Every row comes from one small tree of marks. The marks that hang from a mark follow it in brackets, in alphabetical order. Every link used is in the known rows. Which tree was each row made from?
Known rows:
Y[B[P] D]: .26; -.28; .17; -.09; .07; .11; -.20; -.44; -.20; -.06; .02; .02; .17; -.03; .09; -.11; .01; -.03; .17
U[B]: .01; -.17; .12; -.12; .33; .29; -.19; -.33; .20; .12; .27; .13; .26; .09; .13; -.29; .15; .29; .02
A[H[B[F P] D]]: -.13; -.10; -.31; -.22; -.11; -.06; .40; -.07; .03; -.05; -.28; .26; .10; .13; .26; .15; .16; .09; -.12
U[B[F H[D] P]]: -.41; -.13; -.16; -.23; -.21; -.18; .40; -.17; -.01; -.07; -.11; .20; -.48; -.06; .36; -.25; .35; .30; -.08
Y[D]: .14; -.26; .13; -.09; .23; .30; -.33; -.21; -.01; .10; .25; .04; .43; -.02; .01; .06; .12; .09; .23
P[B[F H]]: -.16; -.20; .03; -.21; -.20; .31; .04; -.12; .09; .01; .22; .15; -.43; -.24; .12; .17; .31; .21; .23
B[F[A] H P]: .03; .04; -.36; -.33; -.46; .15; .51; -.17; .06; -.07; .27; .06; -.47; -.21; .24; .09; .22; .26; .23
H[B[F]]: -.17; -.23; -.16; -.11; -.03; .21; -.06; -.15; .21; .11; .15; .16; .16; .05; .16; -.07; .24; .31; .04
F[A[H[B[P]]]]: .25; .07; -.26; -.27; .00; .24; .18; -.24; .33; -.11; .10; .04; .24; .00; .11; .33; -.18; .05; .05
S[H[B[F] D]]: -.24; -.22; -.23; -.17; -.14; -.03; .08; .18; .32; .16; -.02; .22; .33; .13; .24; .01; .32; -.05; -.03
A[H[D]]: .26; -.23; -.04; -.23; .32; .19; .01; -.09; .01; .14; .08; .25; .41; .18; .09; .18; .26; -.08; .00
S[H]: .25; -.03; .04; -.13; .05; .34; -.03; -.06; .20; .25; .34; .11; .58; .07; .12; .08; .22; .00; .14
A[H[B[P]]]: .14; .04; -.06; -.08; .07; .21; .10; -.28; .14; -.01; -.07; .12; .31; .04; .15; .23; -.07; .16; -.04
B[F]: .05; -.20; -.13; -.21; -.01; .31; .14; -.19; -.03; .17; .28; .20; .17; .08; .15; -.12; .36; .29; .14
D[H[B[F P]]]: -.20; -.02; -.32; -.12; -.24; .09; .28; -.53; -.02; -.05; -.03; .23; .05; -.23; .20; .01; -.04; .14; -.03
D[H[B[F[A] P]]]: -.07; .01; -.53; -.31; -.29; .12; .35; -.47; .16; -.16; .14; .14; -.06; -.28; .16; .10; -.15; .05; .08
Y[B D[H]]: .22; -.43; .14; -.14; .33; .21; -.46; -.55; -.12; -.08; .18; .12; .31; -.23; -.03; -.08; -.02; -.30; .19
A[H]: .36; -.11; .02; -.19; .30; .43; .02; -.18; .07; .12; .23; .18; .47; .11; .06; .16; .17; .09; .10
D[H[B]]: -.02; -.19; -.07; -.04; .17; .24; -.30; -.52; .19; .09; .19; .16; .30; -.22; .04; .11; -.06; -.02; -.02

Which tree is each row?
.11; -.48; .29; -.08; .16; .14; -.49; -.22; .02; -.05; .20; -.01; -.12; -.19; .06; -.04; .22; -.04; .24  Y[B[H] D]
.20; -.22; -.43; -.50; .09; .18; .36; .09; .12; .00; .18; .26; .16; .14; .13; .14; .31; -.07; .14  B[F[A[H[D]]]]
-.14; .09; -.22; -.11; -.38; .07; .37; -.01; .22; .05; -.03; .13; .27; .02; .29; .03; .11; .18; .03  S[H[B[F P]]]
-.05; -.31; .05; -.18; -.26; -.01; .11; -.23; -.21; -.19; -.03; .06; -.39; -.21; .22; -.14; .24; .13; .23  Y[B[F H P] D]
.25; -.10; -.24; -.50; .06; .48; .24; -.02; .21; -.13; .26; .18; .03; -.03; .03; .31; .09; .00; .30  P[B[F[A[H]]]]
.11; -.11; -.27; -.51; .25; .33; .32; -.01; .32; -.15; .28; .21; .16; .13; .17; -.14; .13; .24; .15  U[B[F[A[H]]]]
-.14; -.13; -.50; -.31; -.30; -.11; .30; -.13; .17; -.04; -.02; .12; -.13; .03; .22; .05; .10; .07; .01  H[B[F[A] P] D]
-.04; -.16; -.19; -.40; -.24; .34; .10; -.07; .27; -.09; .37; .07; -.51; -.30; .08; .26; .23; .11; .34  P[B[F[A] H]]
.10; -.30; .07; -.11; -.15; -.13; .00; -.36; -.12; .02; -.04; .10; -.39; -.10; .22; -.05; .28; -.11; -.03  Y[B[H[D] P]]
-.26; -.32; -.05; -.25; -.19; .10; .04; -.04; .03; .00; .06; .21; -.48; -.18; .15; .18; .42; .04; .13  P[B[F H[D]]]
-.02; .01; -.23; -.18; -.11; .16; .38; -.15; .08; -.05; -.11; .21; .16; .06; .23; .11; .07; .26; -.02  A[H[B[F P]]]
-.03; .01; -.14; -.02; -.07; .14; -.01; -.64; .03; .00; .03; .15; .19; -.25; .12; .12; -.19; .02; -.06  D[H[B[P]]]
-.11; -.29; .13; -.14; .00; .14; -.25; -.16; .11; .07; .11; .12; -.31; -.20; .08; .30; .28; -.08; .09  P[B[H[D]]]
.27; -.11; -.18; -.28; .25; .35; -.13; -.12; .49; -.04; .25; .06; .35; .04; .03; .31; -.06; .01; .12  F[A[H[B]]]
-.02; -.03; -.41; -.52; .03; -.01; .59; -.04; .12; -.21; -.07; .25; -.02; .15; .27; -.11; .11; .10; .00  U[B[F[A[H[D]]] P]]
-.27; -.35; -.23; -.15; -.04; -.01; -.06; -.07; .16; .14; .00; .22; .10; .11; .19; -.04; .33; .14; -.05  H[B[F] D]
